Each row was made from one path, in order. Every step used is in the known rows, and no mark comes twice. Write each row's path.
In the rows, 128 means zero.
Known rows:
torab/soduk/nifut: [106 198 119 146 123 144 142 176 119 140 109  48 148 152 126 165 137 106
 131]
dufu/torab/soduk/nifut/bizif: [102 149 127 156 104 145 140 187  95 134 118  53  91 129  97 161 124 110
 135]
torab/bizif/nifut: [119 188 120 107 147 152 132 166 121 142 141  75 113 149 138 157 138  88
 145]
soduk/nifut/bizif/torab/dufu: [120 154 116 142 112 154 130 188 118 158 107  68 130 137  92 138 133  83
 140]
ruluv/dufu: [125 162 132 110  91 163 147 187 108 156 115  90  62 140 192 179 125  95
 125]
nifut/dufu/torab: [120 163 130 134  85 157 120 186 121 161 122 100  48 120 146 153 126 102
 137]
bizif/nifut/dufu/ruluv: [137 186 123 134 105 163 115 177 140  88 123  93 103 108 157 152 137  79
 144]
nifut/bizif/torab/soduk/zimi: [104 171 115 148  96 147 124 173 106 166 111  60 171 125 118 152 128 114
 164]
ruluv/dufu/torab/soduk/zimi: [132 143 131 134 105 148 140 174  94 184 115  88  83 128 152 162 121 121
 149]
ruluv/dufu/nifut/bizif/torab/soduk: [119 154 133 146 100 162 142 189  84 171 121  65  88  99 116 150 124  86
 154]
bizif/nifut: [116 183 117 110 117 158 133 170 126 121 126  80 117 143 176 171 132  92
 136]
soduk/nifut/bizif: [103 163 125 135  87 150 143 194 114 122 108  59 103 139 139 178 128 103
 117]
bizif/nifut/dufu/torab/soduk: [110 179 120 145 117 149 117 167 112 140 131  81  93 116 128 136 135 101
 155]
bizif/nifut/dufu/torab: [119 165 122 126 103 154 119 176 122 140 130  99  60 118 148 147 131  97
 144]
nifut/dufu: [111 191 126 130  84 153 121 185 128 151 113  87  95 127 167 160 133  99
 132]
ruluv/dufu/nifut: [138 156 139 119 102 164 148 190 108 165 120  90  52 114 171 176 122  87
 129]
torab/dufu/nifut/bizif: [132 138 138 140 111 160 122 186 115 151 122  80 101 101 123 157 124  79
 139]
torab/soduk: [109 194 124 136 112 155 132 171 115 147 120  63 138 143 152 167 132 102
 141]

Which path is each row?
[108 199 109 147 125 149 141 175 119 162 110  50 155 155  98 145 139  99
 148]	bizif/torab/soduk/nifut
[146 146 120 152 111 167 126 191 128 117 111  74 127 119  77 136 133  69
 147]	soduk/nifut/bizif/torab/dufu/ruluv
[129 141 134 127  86 167 145 198  94 170 121  83  54 100 137 160 120  82
 144]	ruluv/dufu/nifut/bizif/torab
[113 174 126 152 109 159 129 182 102 159 126  55 131 103  95 148 127  88
 160]	dufu/nifut/bizif/torab/soduk
[110 193 118 124 102 151 120 173 130 129 121  87 109 126 168 154 136  93
 137]	bizif/nifut/dufu
[157 159 131 134 118 174 118 178 138 119 120  96 115 123 138 154 131  71
 142]	torab/dufu/ruluv
[126 149 135 130 105 161 145 180  89 168 125  85  48 130 151 160 122 102
 142]	ruluv/dufu/torab/soduk
[101 213 109 161 110 144 128 179 125 167 104  57 145 137  92 127 144 100
 150]	bizif/torab/soduk/nifut/dufu
[120 156 137 133  92 160 133 192 111 138 124  72  85 104 144 178 121  91
 132]	dufu/nifut/bizif
[105 167 114 136  91 153 142 193 116 143 108  60 113 140 112 158 130  95
 134]	soduk/nifut/bizif/torab
[113 199 121 120 132 147 118 170 125 148 135  83 104 132 132 140 144  89
 148]	torab/bizif/nifut/dufu
[139 192 125 131 134 157 114 171 136 105 137  90 100 114 118 137 143  75
 154]	torab/bizif/nifut/dufu/ruluv
[147 164 123 133 133 167 122 178 131 188 124  89 124 118 102 134 131  70
 158]	bizif/torab/dufu/nifut
[114 175 117 148 118 136 113 159 117 156 122  84 127 114 128 137 133 120
 163]	bizif/nifut/dufu/torab/soduk/zimi
[126 134 144 126  82 163 146 198  94 151 120  81  45  98 164 180 117  89
 126]	ruluv/dufu/nifut/bizif
[127 205 113 171 109 156 123 181 135 125 107  64 140 120  79 126 144  86
 156]	bizif/torab/soduk/nifut/dufu/ruluv
[129 162 124 108 150 157 131 168 113 152 149  86  69 140 116 149 132  92
 151]	dufu/torab/bizif/nifut
[138 139 138 109 121 162 144 186  93 184 137  98  14 137 134 155 125  95
 141]	ruluv/dufu/torab/bizif
[134 167 116 124 120 165 121 175 128 182 117  91 133 142 125 139 134  77
 153]	bizif/torab/dufu
[110 199 114 136 116 160 130 172 115 166 120  64 149 145 125 147 134  93
 159]	bizif/torab/soduk
